In the rows, zero is written as 128.
Known rows, with every way that one mark hangs from another
[kole lodetan somuz]: [158 149 124  77 112 140 110 122 145 156 123 156 169 133 136  82 110 138
 131 168  93  92 150 135  98  90 137 150 149 188 125 151 123 181 147 114
 150 137 136 117 148 121 144 164 129 109 122 168 121 137 156 131 144 144
 149 155 126  86 128 113 128 179 162 148 131 156  94 167 158 141 126 162
 139 118]
[vupo kipu [lodetan kole perig]]: [123 114 111  52 114 146 139 126 148 147 132 137 185 159 121  94 104 160
 140 175  90 115 125 140  92 123 150 162 142 197 121 145 149 174 133  85
 156 118 174 103 164 112 152 152 120 119 115 178 124 128 153 158 139 157
 141 123 116 115 117  61 107 164 159 155 107 147 128 143 129 123 147 145
 135 116]
[vupo kipu]: [131 120 133  62 129 146 122 108 138 130 122 150 140 142  95 106 102 143
 136 172  92  99 130 132 114 106 121 160 148 200 110 140 148 161 147  96
 150 128 153 124 169  93 136 139 148 102 100 167 111 137 168 143 131  98
 136 125 121 106 135  77 123 163 164 126 138 130 105 148 136 132 124 133
 129 120]
[vupo kipu lodetan]: [127 118 110  64 121 153 119 124 142 156 123 134 132 150 105 118 101 153
 134 166 106 105 130 141  98 122 129 166 153 206 112 144 149 166 144  89
 166 122 165 101 169  86 141 144 145 105 103 160 125 137 175 166 136 118
 135 117 120 120 125  76 113 162 174 135 124 142 111 145 132 110 122 130
 129 108]
[kipu kole [perig lodetan somuz zivav]]: [123 110 152  60 112 147 140 137 135 174 148 153 134 135 129  63  81 153
 113 211 100  79 139  93 118 130 150 167 161 205 117 145 136 251 148  73
 181 112 128 108 167 149 146 187 145 112  81 175 104 130 177 160 131 151
 134 160 124 101 118  83 121 182 144 120  76 172  82 173 128 127 171 147
 128 122]
[perig lodetan somuz [zivav kole]]: [130 139 162  70 117 134 124 131 142 163 144 152  99 127 134  78  91 157
 117 202  90  74 143 112 101 116 141 167 169 214 129 154 141 226 146  59
 159 114 122 112 157 132 150 189 165 108  97 175 102 135 161 163 128 116
 134 159 127 101 116  91 125 179 158 131 106 174  92 163 113 119 125 146
 112 130]
[somuz [kole lodetan zivav]]: [137 126 135  71 121 131 113 108 154 161 153 142 146 142 128  94 104 132
 119 168 114 108 153 120 104 114 137 161 145 176 114 145 126 193 121  82
 142 109 152 122 127 155 126 169 147 124 122 174 109 132 143 157 104 151
 145 169 138  88 120 109 110 190 166 133 142 148  81 171 162 116 137 163
 131 111]
[kole somuz zivav]: [154 143 133  74 126 139 124 125 147 130 137 155 171 140 119  85  95 126
 123 184  76 100 141 107  95  81 135 170 152 189 123 150 118 178 136 106
 145 120 147 116 133 130 145 167 150 105 126 164 140 137 133 123 133  94
 144 161 137  94 127  99 124 179 161 120 127 151  92 168 151 140 142 166
 134  96]
[perig [lodetan kole vupo] zivav]: [103 120 123  58  91 133 124  95 155 176 146 180 138 125 107  70 100 178
 136 234  93  93 149 109  95  99 145 176 141 196 122 140 143 212 129  67
 146  96 151 103 174 143 149 179 161 116 107 178  73 127 154 158  98 158
 148 148 131 101 133  78 146 178 147 137 115 174 109 162 130 111 168 152
 127 141]
[somuz [kole [kipu perig]]]: [154 103 131  43 119 124 128 105 131 153 143 152 160 149 122  83 103 128
 121 182 109 105 136 146 132 111 124 155 142 171  97 132 132 200 135  93
 136 121 136 135 153 130 126 147 149 104 102 174 105 122 140 156 130 174
 135 174 111  85 140  97  98 171 162 142 131 139 106 146 159 144 133 152
 138 115]
[kipu [perig somuz zivav]]: [144 116 161  75 116 143 127 122 128 160 143 158 157 138 122  77  88 150
 122 204  88  95 135 109 127 105 138 163 159 201 110 145 124 209 144  98
 158 112 133 110 152 127 144 167 140 117  92 184 120 138 157 135 129 160
 144 156 125  90 139  84 128 170 154 106  98 159  95 157 132 121 159 148
 128 116]
[vupo kipu [lodetan [perig somuz]]]: [134 123 132  58 114 164 129 150 138 142 124 129 175 156 128 102  95 162
 129 179  73  96 125 131  97 126 153 165 152 212 121 146 137 165 147  91
 168 132 166 100 156  92 153 156 118 116 109 185 132 138 150 160 156 133
 128 118 116 133 118  67 104 157 158 136 101 147 112 145 122 120 124 147
 119 119]
[kipu [kole lodetan] perig]: [133 104 127  64 114 139 134 124 138 184 136 153 164 144 123  74 100 133
 117 163 134 101 139 123 126 125 140 141 141 180 103 141 141 224 134  96
 165 122 137 122 152 152 135 145 124 120  96 166 102 133 190 160 134 173
 156 162 114  84 120  98 126 182 155 144 103 138  97 171 154 127 172 148
 152 116]
[zivav [kole kipu somuz]]: [169 141 137  56 118 122 137 130 135 140 118 152 156 143 128  79 104 119
 124 169 103  86 137 160 100  80 128 162 151 188 115 153 145 191 139  88
 132 136 122 133 141 123 140 148 160  86 119 157 117 122 145 147 147 106
 134 171 102  81 124 103 109 170 173 167 135 143 116 152 146 164 109 163
 132 113]
[kipu [kole [lodetan vupo] somuz zivav] perig]: [136 125 128  60  91 148 145 141 148 184 128 157 195 144 123  57  88 123
 127 196 114  94 149  97 106  85 163 171 134 185 111 153 135 221 107  88
 166 113 142  94 118 171 134 157 122 119 129 161 109 123 158 158 124 147
 134 175 116  85 121 100 123 190 156 144  93 145  95 194 168 139 189 173
 142 113]
[somuz [kole zivav]]: [137 125 142  66 141 120 113 106 148 145 157 146 145 149 108  99 100 134
 113 179 102 114 140 124 107 110 129 162 145 176 110 138 124 187 125  85
 134 105 159 135 131 149 125 159 159 115 113 174 119 134 138 143 113 122
 146 171 136 102 128  98 113 180 157 121 140 144  84 162 151 120 136 153
 132 104]
[somuz [kole [kipu [perig lodetan]] zivav]]: [142  93 126  42 106 140 136 108 142 151 157 151 147 141 138  74  91 120
 116 190  97 102 150 104 121 123 129 173 148 179 101 135 130 209 119  72
 148 114 138 116 148 142 129 171 156 105 112 163 111 124 131 178 116 162
 130 179 129  81 124  98  87 186 162 133 120 150  99 163 157 139 146 170
 129 103]
[lodetan [kole somuz] [perig zivav] vupo]: [134 139 138  55  93 119 147 120 148 160 139 183 232 144 115  53 102 162
 141 240  74  98 134 123  91  69 169 176 128 187 131 147 130 200 124  95
 129 102 156 110 141 157 153 170 127 122 132 198  89 125 121 120 123 165
 146 158 119 100 144  73 148 167 136 145 110 159 121 158 141 146 181 173
 133 138]
[zivav [perig lodetan [somuz kole]]]: [145 139 126  59 133 137 116 137 144 144 142 141 131 155 141  75  99 171
 122 186  89  86 136 137 131 142 138 147 155 181 108 143 124 222 159  65
 153 125 142 127 167 134 138 171 130 120  89 193 138 128 148 155 147 157
 133 164 127 120 121 100  96 179 139 146 111 186 105 164 139 119 124 150
 138 127]
[perig lodetan [somuz kole] zivav]: [127 136 156  67 119 135 108 120 143 157 156 150 109 129 134  83  95 168
 117 213  84  76 148 112 101 121 142 170 166 203 129 145 121 218 154  70
 159 111 135 114 160 140 139 204 162 112  96 187 100 134 147 155 119 144
 124 160 143 111 124  96 113 180 146 121 117 186  73 160 128 122 123 147
 107 133]
[kole kipu lodetan somuz]: [170 136 115  62  86 151 124 128 139 145 114 159 178 130 147  77 109 126
 134 173  91  82 153 136  93  86 134 162 149 185 123 153 133 176 140 106
 145 151 123 117 146 116 149 159 139  93 126 161 111 128 140 149 134 154
 130 162 117  69 122 111 110 176 168 160 139 151 105 160 167 162 116 187
 132 123]
[vupo kipu [lodetan kole [perig zivav]]]: [118 106 121  59 107 141 148 127 149 158 140 146 184 149 118  87 100 161
 138 198  99 111 125 125  87 122 152 177 147 206 129 147 154 188 129  84
 154 106 168  96 165 124 153 161 132 124 115 182 112 125 156 156 123 166
 133 125 127 103 122  53 119 164 164 142 104 154 119 143 126 123 161 144
 122 119]
[zivav [kole kipu]]: [154 121 137  55 120 125 136 114 136 149 125 155 141 143 118  90 105 121
 119 166 113  94 135 155 113 102 120 157 148 188 109 144 152 189 134  78
 129 131 129 142 149 121 137 128 165  93 106 158 103 127 156 161 130 114
 147 169  99  88 124  92 116 171 170 159 140 132 120 149 139 139 112 156
 137 116]

Rows
[146 121 116  49  82 138 135 122 151 164 136 154 178 151 133  74 100 134
 133 202 119  95 149 125 110 103 145 174 130 169 104 148 133 206 102  60
 128 118 148 114 122 164 123 142 142 121 128 176  95 114 127 181  88 180
 121 181 123  84 125  96  99 185 169 160 141 153 116 174 178 125 148 193
 137 128] | [somuz [kole kipu [lodetan vupo] [zivav perig]]]
[150 105 135  50  90 121 139 116 147 168 151 162 191 136 145  73 107 131
 116 199 109  91 148 127 102 118 147 171 139 179 126 141 133 205 126  91
 126 121 135 131 143 154 134 165 142 119 122 185  71 128 134 163 109 201
 133 173 125  75 129  91 109 177 158 146 143 140  99 152 159 147 139 183
 129 131] | [somuz [kole kipu [lodetan [perig zivav]]]]
[160 136 124  68 103 136 128 133 148 154 132 162 209 141 148  69 107 137
 122 177  79  91 145 130 100 104 151 152 140 188 129 148 122 183 140 120
 144 139 141 121 146 130 148 167 107 119 130 186 111 140 143 129 153 164
 155 151 125  93 125 104 131 177 144 152 121 142 105 164 155 148 141 180
 146 120] | [kole [lodetan perig] somuz]
[136 125 134  39  82 158 131 108 129 148 117 162 188 150 117  69  97 161
 148 210  81 100 141 132 120  77 150 160 138 177  98 143 139 184 128  68
 147 125 151 112 141 130 151 145 136 104 112 181 103 114 124 153 115 169
 132 164  93  88 131  80 107 169 152 152 105 169 125 158 143 133 160 170
 132 138] | [lodetan [kole [kipu [perig somuz]]] vupo]
[185 149 118  64 102 124 147 154 145 155 110 149 177 148 160  56 103 122
 134 166 127  83 138 162 112  95 134 155 146 178 107 162 148 220 130  78
 134 142 113 121 140 141 137 137 128 104 120 163 130 115 153 162 143 162
 122 179 104  65 114 108 102 182 178 186 127 156 137 168 167 154 124 178
 149 116] | [zivav [kole kipu lodetan somuz] perig]
[124 112 118  56  83 161 125 111 139 180 117 161 160 136 108  86  99 149
 144 193 107  95 146 125 121  97 143 158 133 198  99 146 148 178 122  89
 157 124 154 101 149 113 130 136 121 120 114 169  87 129 167 171 120 161
 139 135 111  97 142  88 131 172 163 146 120 131 114 169 155 118 150 149
 133 133] | [kole [lodetan [vupo [kipu perig]]]]
[128 108 119  57 116 149 136 135 145 154 130 139 176 157 117 102 100 152
 124 177  88 106 122 134 100 131 141 165 143 209 119 139 144 167 136 100
 157 128 168 105 166  99 146 143 125 118 110 176 119 141 162 164 152 141
 145 119 119 126 125  64 115 159 162 137 113 129 120 139 129 120 135 141
 132 111] | [vupo kipu [lodetan perig]]
[121 118 137  54 106 180 136 120 137 130 137 134 143 139 135  76  84 150
 145 185  70  97 140  91 119 111 142 167 162 204 109 153 143 191 132  65
 180 118 150  87 155 119 148 182 134 108 104 167 140 124 144 165 128 131
 119 140 127  91 112  76  89 184 160 130  88 165 104 172 134 128 149 149
 119 110] | [vupo [kipu [perig [lodetan [kole zivav]] somuz]]]
[136 126 118  51 120 141 148 161 141 154 123 133 189 159 121  86  95 144
 129 180 100  89 124 135  83 120 159 175 145 204 126 150 149 194 145  96
 169 127 160 106 160 122 147 159 121 107 118 171 128 128 170 156 164 116
 126 128 113 125 114  70 107 163 155 152 102 138 108 156 136 151 142 144
 130 111] | [vupo [kipu [kole somuz]] [lodetan perig]]
[147 141 129  45  88 145 144 149 141 154 116 153 137 151 139  58  92 156
 132 207  89  69 138 139 122 112 141 162 146 194 100 154 148 219 133  37
 145 137 127 116 150 130 140 143 141 103 102 174 109 115 145 188 134 135
 123 173  96 106 116  92 101 175 158 175 109 175 141 169 135 128 122 170
 129 141] | [zivav [kole kipu] [perig [lodetan vupo] somuz]]
[135 120 127  51  78 142 123 106 150 164 137 154 164 140 125  87 101 132
 129 199 112  93 159 118  96  92 147 180 136 175 109 144 134 182 105  68
 130 116 149 117 119 155 123 153 157 113 135 169  81 118 123 178  85 154
 125 178 123  84 124 101 106 184 170 149 150 143  96 169 170 128 137 186
 122 127] | [somuz [kole kipu [lodetan vupo] zivav]]
[135 117 128  63 116 168 122 141 130 158 122 125 142 155 121 100  90 158
 137 171  95 102 129 128 116 122 141 160 161 212 106 146 141 178 148  87
 185 126 157  89 162  87 144 155 126 111  96 170 147 130 165 167 151 143
 122 125 114 117 123  76  96 163 174 128  90 161 108 152 133 112 134 131
 120 108] | [vupo [kipu [perig somuz]] lodetan]
[127 100 132  51 128 143 146 123 128 153 126 142 156 147  97  89  92 133
 130 172 116  98 123 129 126 114 132 157 144 195 100 142 158 205 141  91
 168 119 144 117 164 121 131 139 136 104  90 162 112 127 189 154 140 115
 130 137 107  98 128  73 114 169 160 129 110 126 103 160 141 143 156 128
 137 110] | [vupo [kipu kole perig]]
[152 118 114  57 103 143 149 116 148 119 139 156 192 153 134  70  96 137
 138 180 102 118 135 117 113 100 130 163 141 164 104 146 138 199 120  68
 132 124 152 121 143 148 149 144 148 110 112 168 135 116 128 152  97 155
 138 172 124  68 111  79 100 183 165 153 127 165 128 159 153 133 162 184
 147 105] | [lodetan [kole kipu [zivav perig]]]
[131  96 125  33  93 144 135 106 142 166 149 161 152 141 125  73  90 130
 121 215  90  96 152 103 117 109 140 181 137 182  97 134 132 206 108  66
 142 109 143 108 145 147 124 162 157 107 121 166  91 118 125 186 107 162
 128 179 122  93 133  97  93 183 160 136 120 150 106 168 158 132 153 177
 125 117] | [somuz [kole [kipu [perig [lodetan vupo]]] zivav]]
[112 105 116  48  96 153 131 102 149 170 148 168 155 142 119  61  91 152
 132 211  83 112 149  94 121 109 145 160 137 187 100 138 131 207 112  68
 159 102 155  95 158 143 142 168 135 120 114 169 105 126 143 166 114 169
 157 159 123  94 129  87 124 186 148 141  93 160 118 174 143 111 187 159
 142 113] | [kipu [perig [lodetan [kole zivav] vupo]]]
[143 139 117  66 105 122 133 133 153 186 121 162 153 154 121  69 104 147
 130 182 137  95 136 157 125 106 140 141 130 184  95 153 150 217 117  61
 133 117 143 122 139 148 125 123 119 129 112 173 100 123 172 169 127 162
 151 167 105  99 127  99 137 178 167 180 123 148 140 176 151 108 147 156
 154 130] | [zivav [kole [lodetan vupo]] perig]
[112 112 134  49  95 143 142  97 139 166 128 166 177 138  93  73  93 162
 157 224 101 104 134 125 118  79 146 177 136 197 110 146 157 194 117  75
 151  93 156  96 157 132 136 145 141 115 109 175  90 115 153 151 104 163
 126 138 112  90 143  60 130 170 163 134 107 150 120 162 140 124 176 138
 128 134] | [lodetan kole [vupo [kipu [perig zivav]]]]
[143 118 144  54  50 158 141 134 142 168 123 175 209 133 141  65  97 153
 130 231  75  72 154 104  96  92 166 182 140 201 126 151 135 187 121  85
 138 137 136 110 133 139 155 154 131 119 125 191  62 129 126 169 102 182
 127 161 110  85 130  81 129 170 150 144 122 149 112 159 145 140 151 204
 119 150] | [kole kipu [lodetan [perig somuz zivav] vupo]]
[127 134 129  50  95 155 142 116 141 140 123 154 200 147 111  66  88 142
 163 210  80 105 140 110 105  60 157 181 136 190 108 157 145 182 111  78
 152 102 162  83 129 139 139 160 131 107 138 167 126 112 128 142 117 125
 116 149 116  89 133  76 111 178 163 143  99 153 117 179 157 142 173 159
 126 115] | [lodetan [kole somuz zivav] [vupo [kipu perig]]]
[156 121 152  70 125 111 145 129 136 178 141 163 159 136 124  66  92 124
 120 195 116  95 133 133 122  92 135 165 153 198 113 151 138 228 127 100
 145 102 121 109 147 140 133 158 143 109 106 168 116 127 165 137 144 150
 144 169 119  79 142  94 134 174 167 135 104 146 108 160 147 137 162 140
 135 104] | [kipu [perig [zivav [kole somuz]]]]
[125 103 126  57 110 152 142 127 135 164 124 143 156 140 113  81  98 130
 135 163 127  96 135 123 123 118 138 156 144 195 104 146 162 205 134  87
 172 124 142 111 158 128 129 143 123 109  99 160 104 126 192 167 128 146
 130 137 111  86 121  82 114 180 167 143 111 129 102 170 151 138 155 140
 137 118] | [vupo [kipu [kole lodetan] perig]]
[136 117 155  72 102 148 137 142 137 181 138 151 164 135 135  66  89 146
 120 192 123  87 137 105 117 115 157 161 157 199 118 151 140 240 136  84
 172 114 126 107 141 161 143 173 129 123  93 177 101 129 180 154 120 171
 133 166 122  81 118  89 126 183 156 129  91 164  81 174 144 124 172 157
 131 125] | [kipu [kole lodetan] [perig somuz zivav]]
[130 128 143  56  85 156 129 114 141 137 139 157 137 121 145  72  96 168
 136 216  71  80 151 105  93 106 143 175 167 201 132 149 139 208 151  59
 160 125 128 109 165 131 164 196 164 101 102 175 102 125 133 160 106 154
 120 156 128  81 110  83 104 181 153 137 108 194  97 153 126 136 134 171
 112 136] | [perig [lodetan [kole kipu]] somuz zivav]
